Every row comes from one small tree of marks. The marks that hang from a mark follow it in brackets, in alphabetical order. Every link used is in the known rows. Which tree was each row made from?
In the rows, 100 means zero.
Known rows:
E{Q{F{C} T{Z}} X}: [83 115 113 87 106 105 82 86 121 118 108 92 105 67 109 68 98 116 73 118 106 95 67 96 90 84 103 118 120 91 102 97 108 82 111 105]
T{X{Z{C F}}}: [81 86 121 113 101 83 112 121 125 85 102 98 93 135 135 112 100 88 100 94 107 86 108 115 112 120 105 89 91 90 95 113 93 93 87 108]
X{Z}: [84 100 74 101 107 99 104 94 96 98 88 102 90 115 99 104 98 78 113 103 103 102 109 108 115 103 104 98 74 127 105 102 104 101 109 111]
T{E}: [94 98 83 91 104 103 105 92 86 100 102 109 97 118 87 104 102 99 115 89 99 117 109 97 106 105 90 85 98 119 108 91 92 113 107 119]
C{E Q}: [130 102 68 102 105 99 107 85 84 94 83 110 85 90 74 99 101 81 131 84 108 126 129 112 97 96 109 89 101 101 107 95 113 108 92 89]
Z{C}: [80 114 81 93 113 93 105 101 109 97 113 110 87 111 90 91 95 94 110 97 112 102 112 105 109 102 94 100 89 115 101 111 95 106 100 113]
Q{F{E} T{X Z{C}}}: [102 90 130 85 88 98 89 114 119 101 126 71 113 101 127 104 120 109 84 88 95 96 89 108 96 100 105 85 135 94 88 111 97 86 97 105]
T{E{Q{X}} Z{C F}}: [107 92 151 99 100 104 106 125 109 96 103 92 124 125 142 108 106 114 72 93 96 120 100 98 83 127 88 108 118 87 91 107 92 91 75 117]
E{F{C{Q}} T{X Z}}: [100 105 136 114 86 76 71 112 115 90 89 105 121 78 90 85 67 90 90 92 110 97 87 119 99 112 111 113 125 81 93 104 94 111 82 104]
F{E Q Z{T}}: [110 110 84 86 89 100 86 94 93 90 128 114 104 94 93 108 113 137 87 91 102 118 102 99 91 95 101 113 81 123 82 107 100 109 107 110]
X{F{Z{T{E}}} Q}: [102 105 86 107 104 96 84 94 88 105 102 80 97 106 96 102 101 117 90 113 80 112 115 103 104 105 97 89 84 121 77 127 88 109 80 110]
T{X}: [85 90 87 86 94 102 100 102 98 95 110 108 100 110 90 99 95 89 116 91 104 97 102 87 116 107 106 87 96 112 108 91 100 109 108 112]
F{E Q}: [104 95 71 95 105 89 97 101 104 88 126 114 100 97 82 92 104 117 98 88 107 126 102 98 101 73 93 102 86 124 86 93 108 124 115 104]
X{Z{T{F{Q}}}}: [83 98 87 120 104 83 110 99 113 97 113 97 90 106 115 116 93 111 102 87 102 96 91 102 93 100 106 115 91 108 88 104 107 100 95 92]
F{C{E{Z} Q{T X}}}: [124 108 101 92 90 114 96 76 89 94 83 97 98 65 99 85 99 109 104 100 113 98 126 111 101 99 112 108 115 84 102 80 100 83 105 105]
Z{T{E{F} X}}: [73 97 110 104 105 110 99 107 83 113 98 105 109 119 96 111 98 108 102 99 96 99 76 77 87 121 84 90 128 95 111 94 88 110 83 97]
E{X}: [65 109 66 83 109 108 99 87 90 102 108 115 99 95 80 78 87 95 115 104 113 102 101 84 97 90 89 94 89 112 114 88 103 111 112 105]
Q{F Z{C{E{X} T}}}: [105 120 112 94 92 119 119 77 95 110 86 84 93 88 94 102 111 79 109 111 103 97 96 92 95 88 96 103 114 72 120 88 116 73 105 79]
Q{E{X} F Z{C}}: [91 114 104 88 92 117 127 91 110 111 94 91 103 105 123 105 111 111 92 128 99 104 75 99 103 90 96 111 108 88 108 80 102 71 132 92]
Q{E X Z{C F}}: [114 101 126 99 84 120 146 115 108 98 91 90 95 120 145 120 123 116 96 122 87 106 100 104 100 120 97 104 110 82 100 85 104 66 112 95]
F{Q Z{C{E{X}} T}}: [84 128 94 94 84 100 95 75 95 96 112 110 103 93 106 98 99 124 87 95 121 112 107 91 75 96 98 117 94 97 89 97 96 97 83 107]
F{C E{T{X}}}: [90 84 105 85 88 88 82 105 111 95 112 110 114 97 79 86 92 109 86 91 123 90 89 111 105 101 83 93 101 97 86 89 86 113 108 116]
T{F Z}: [95 95 105 105 94 81 112 104 107 97 109 89 109 107 101 117 99 87 124 83 98 104 107 105 101 102 114 94 109 126 108 104 110 107 98 110]
Q{F{C{X}} Z}: [112 103 107 95 85 123 109 81 107 99 111 101 78 80 103 115 106 90 111 117 88 80 92 97 114 98 126 109 94 92 110 64 114 72 125 91]
Z{F{E} T{X}}: [101 83 106 96 106 109 113 120 97 103 120 107 98 112 102 109 118 124 105 91 101 95 96 97 85 122 87 77 114 86 103 110 103 97 81 82]
Z{C{Q}}: [104 116 80 94 112 85 94 105 111 85 106 115 85 96 88 86 88 94 113 84 116 111 124 120 109 103 104 106 90 96 93 115 94 107 96 103]
T{X{Z}}: [79 82 91 94 90 97 97 104 100 93 93 99 101 122 111 110 94 75 108 96 106 97 103 99 122 111 111 91 84 117 100 93 98 102 108 114]
X{Q Z}: [87 95 69 105 117 91 105 97 97 94 80 87 92 109 102 89 79 80 101 111 107 119 122 109 122 94 98 99 66 130 85 109 106 116 100 104]
Z{C T{E F X}}: [73 87 125 98 94 86 107 113 112 101 120 94 110 134 117 124 102 118 104 70 111 89 91 98 93 128 88 90 126 84 90 101 74 99 82 111]
Q{T}: [91 112 66 89 109 109 107 87 91 108 107 98 74 93 90 84 106 97 113 95 95 91 104 92 100 96 98 86 105 112 105 105 105 104 109 103]
C{F{E} Q{X} T{Z}}: [156 94 116 97 93 111 72 115 85 95 98 92 111 58 86 103 103 76 126 83 94 115 130 106 96 89 119 99 112 73 108 109 108 89 92 73]
Q{T{X Z{C F{E}}}}: [104 86 138 96 87 85 104 127 119 95 119 79 107 117 137 104 121 113 85 77 101 97 108 114 90 115 100 74 132 89 84 121 94 94 77 105]
X{F{C Q{E{T}}} Z}: [103 98 91 137 99 70 92 93 130 107 96 97 91 96 104 84 89 110 76 127 94 98 80 132 108 78 100 119 86 101 75 97 90 97 107 108]
Z{T}: [85 116 71 91 113 117 108 92 84 117 109 111 83 96 79 97 100 106 118 102 100 97 102 94 95 120 92 100 97 111 113 110 105 95 89 95]
Q{Z{F{C{X} E} T}}: [119 97 117 100 86 120 120 100 98 102 110 109 81 92 112 121 120 123 99 104 98 85 105 108 88 122 101 97 99 80 95 81 108 72 89 73]
T{F{Z} X}: [92 85 110 89 76 79 97 104 111 76 117 101 114 118 108 126 106 96 114 80 101 86 100 91 112 97 124 90 93 116 101 94 95 115 122 125]

Write each row's tree:
[114 116 86 98 105 93 86 72 91 96 86 122 90 61 57 68 86 83 130 97 132 116 123 114 101 82 100 105 103 70 115 78 100 98 101 88]  F{C{E{X} Q T}}
[132 104 122 109 95 103 91 95 83 112 90 91 101 92 88 116 101 68 127 80 85 110 122 103 107 100 112 85 117 94 125 112 96 96 85 98]  C{F T{E Z}}
[75 95 86 111 97 99 79 101 118 107 107 79 73 86 112 82 107 93 98 132 88 70 97 110 110 95 110 98 93 107 85 97 97 70 107 110]  Q{T X{F{C} Z}}
[87 99 109 80 106 116 100 101 89 117 93 110 125 107 106 96 89 121 70 94 110 88 83 77 106 122 95 119 96 102 109 112 98 102 90 106]  E{Q Z{T{X}}}
[150 88 106 115 96 95 93 102 98 101 67 101 94 91 109 112 98 63 125 92 94 105 117 116 123 89 128 96 103 61 113 100 91 88 106 73]  C{F Q{E} T{X{Z}}}
[96 79 96 106 98 82 98 90 113 92 111 93 90 98 120 110 112 100 103 87 111 77 105 114 92 78 105 93 96 97 82 71 89 100 117 95]  Q{T{F{C{X{Z}} E}}}
[95 117 89 110 117 101 103 82 75 97 65 114 123 84 79 86 78 94 105 103 118 111 105 91 82 74 94 106 110 95 126 91 110 123 97 81]  C{E{F X Z} Q}
[104 83 105 109 111 108 78 108 91 109 85 87 106 110 104 93 107 82 85 115 83 102 90 87 101 96 89 111 86 91 94 101 92 93 99 102]  C{T{E{Q{X{F Z}}}}}
[83 129 91 101 109 107 99 95 86 106 98 113 97 97 88 108 103 110 104 116 90 91 88 88 86 106 101 111 97 120 116 116 104 106 96 100]  E{F{Z{T}}}
[77 87 98 97 98 96 111 108 104 105 120 99 100 108 99 115 99 106 120 82 103 80 89 86 95 117 103 91 116 95 106 100 100 101 92 93]  Z{T{F X}}
[106 91 94 118 113 111 120 95 91 89 98 108 79 115 121 117 99 76 118 96 88 87 121 97 93 108 110 89 80 92 111 90 107 100 93 82]  C{X{Z{F}}}
[79 82 97 111 98 75 72 110 137 111 95 88 86 101 121 79 104 94 68 116 101 73 76 107 118 91 114 102 92 103 74 112 91 87 100 114]  E{Q{T{X{F{C} Z}}}}
[110 111 116 105 124 106 120 99 97 105 84 110 115 106 103 86 84 117 62 92 99 83 89 94 87 106 77 114 93 89 113 128 107 120 93 99]  E{Q T Z{F}}
[161 97 128 105 90 119 115 91 76 83 84 105 81 98 109 121 105 85 122 71 80 104 130 99 97 119 112 90 106 49 108 82 101 93 95 69]  C{Q{Z{F}} T{E} X}
[82 85 113 100 111 94 93 115 99 102 87 113 125 126 103 100 94 101 77 96 101 112 65 70 94 95 85 102 117 103 102 91 91 131 101 108]  T{E{F Q} X}
[102 80 89 92 77 116 99 118 99 100 107 78 98 98 100 109 125 100 97 121 81 96 94 91 104 94 102 90 91 120 84 93 115 84 113 95]  Q{X{F{E}} Z}
[116 99 78 90 106 80 81 104 115 84 110 124 94 81 70 83 102 111 111 93 126 122 118 134 114 86 102 103 88 105 87 95 96 108 116 106]  F{C{Q} E}
[105 101 97 84 102 128 122 90 76 106 88 104 124 104 110 104 101 114 101 119 95 108 104 88 109 100 95 112 99 112 123 73 95 94 129 112]  Q{E{Z} X}
[112 100 77 109 104 97 85 89 91 85 110 90 89 91 96 95 88 83 104 115 78 98 128 88 107 77 122 90 65 121 82 107 99 122 96 96]  C{X{F{Z} Q}}
[118 91 101 97 90 105 131 114 103 93 96 96 90 114 107 119 127 108 101 98 94 107 105 108 102 104 95 83 94 109 99 102 121 94 110 90]  Q{Z{F{E}}}
[77 109 101 113 114 85 96 98 108 102 97 120 98 108 81 94 96 105 106 114 107 109 86 105 103 91 88 100 110 114 111 85 89 116 109 117]  T{E{F{C}}}
[124 106 98 108 111 107 97 91 84 111 93 105 85 93 73 105 102 74 130 85 89 101 117 93 108 86 100 82 105 85 126 107 93 105 99 91]  C{F T{E}}
[87 119 111 115 106 97 101 102 89 109 87 94 116 97 85 92 79 83 93 102 91 97 84 95 79 103 88 106 118 113 112 117 109 121 83 98]  E{F T{Z}}
[85 78 98 113 100 87 79 113 113 110 86 86 109 114 107 87 86 80 63 102 94 76 71 94 101 100 94 103 83 98 80 123 97 110 86 102]  E{Q T{X{F Z}}}
[102 104 92 79 88 82 81 95 110 84 115 120 104 98 82 102 117 116 98 105 118 109 112 123 117 86 107 103 73 133 93 95 91 105 129 134]  F{C E Z}
[134 113 109 98 92 103 85 84 82 97 93 107 92 95 85 120 111 79 122 84 85 99 123 97 112 89 115 88 94 95 122 111 88 104 110 109]  C{F{Z} T{E}}
[125 102 103 130 104 72 91 90 103 109 84 72 92 74 70 78 89 71 115 123 97 122 130 126 117 82 113 94 104 110 92 116 111 96 66 94]  X{F{C{E T{Z}}} Q}
[93 117 91 86 121 118 106 92 84 121 90 114 112 99 94 91 91 122 74 102 107 94 91 85 99 115 88 126 88 112 114 120 104 102 91 102]  E{Q Z{T}}
[123 96 131 101 82 99 93 108 88 89 68 97 108 104 97 112 96 80 107 84 92 109 92 91 113 108 107 100 123 72 104 88 96 106 106 88]  C{Q{Z} T{E{F} X}}
[88 91 69 114 113 97 90 110 97 118 102 89 88 109 92 104 117 102 99 116 92 93 97 116 94 101 91 91 83 121 89 124 103 90 83 87]  X{F{E} Z{T}}
[106 88 87 81 111 129 99 105 95 97 128 97 106 87 91 101 118 110 109 116 91 105 87 87 90 83 91 96 102 103 109 82 114 94 127 91]  Q{F{E} X}
[85 129 103 113 103 73 90 105 121 76 117 116 101 104 105 98 92 111 83 105 101 108 91 95 98 76 109 125 86 121 89 114 96 124 109 119]  E{F{Q Z{C}}}
[88 103 93 98 99 107 128 102 101 93 83 84 94 99 115 88 85 103 94 115 102 109 111 90 105 100 93 91 87 100 92 100 121 102 101 82]  E{X{Q{Z{F}}}}
[92 94 106 102 106 113 119 111 97 106 115 108 86 109 105 106 104 112 113 94 94 85 97 91 93 133 98 83 113 82 113 112 105 92 77 85]  Z{F T{X}}
[92 102 123 106 99 99 77 120 114 111 106 77 120 94 112 78 85 95 57 109 90 88 82 96 80 109 89 121 105 94 78 130 97 96 68 107]  E{Q{X{F}} T{Z{C}}}
[93 82 95 85 113 112 104 118 98 108 118 100 119 97 104 104 115 132 84 96 108 101 76 77 68 99 77 115 107 95 91 95 106 102 101 84]  Z{T{F{E{Q{X}}}}}
[102 108 112 102 86 131 128 101 80 114 67 87 116 99 115 107 98 102 83 130 80 96 63 78 81 103 81 117 120 91 107 75 109 93 119 85]  Q{E{F T} X Z}
[110 114 108 107 98 89 108 76 109 102 96 117 118 89 95 83 77 136 69 107 111 104 89 116 111 85 91 132 95 101 96 84 87 111 122 122]  F{C Q{E{T Z}}}
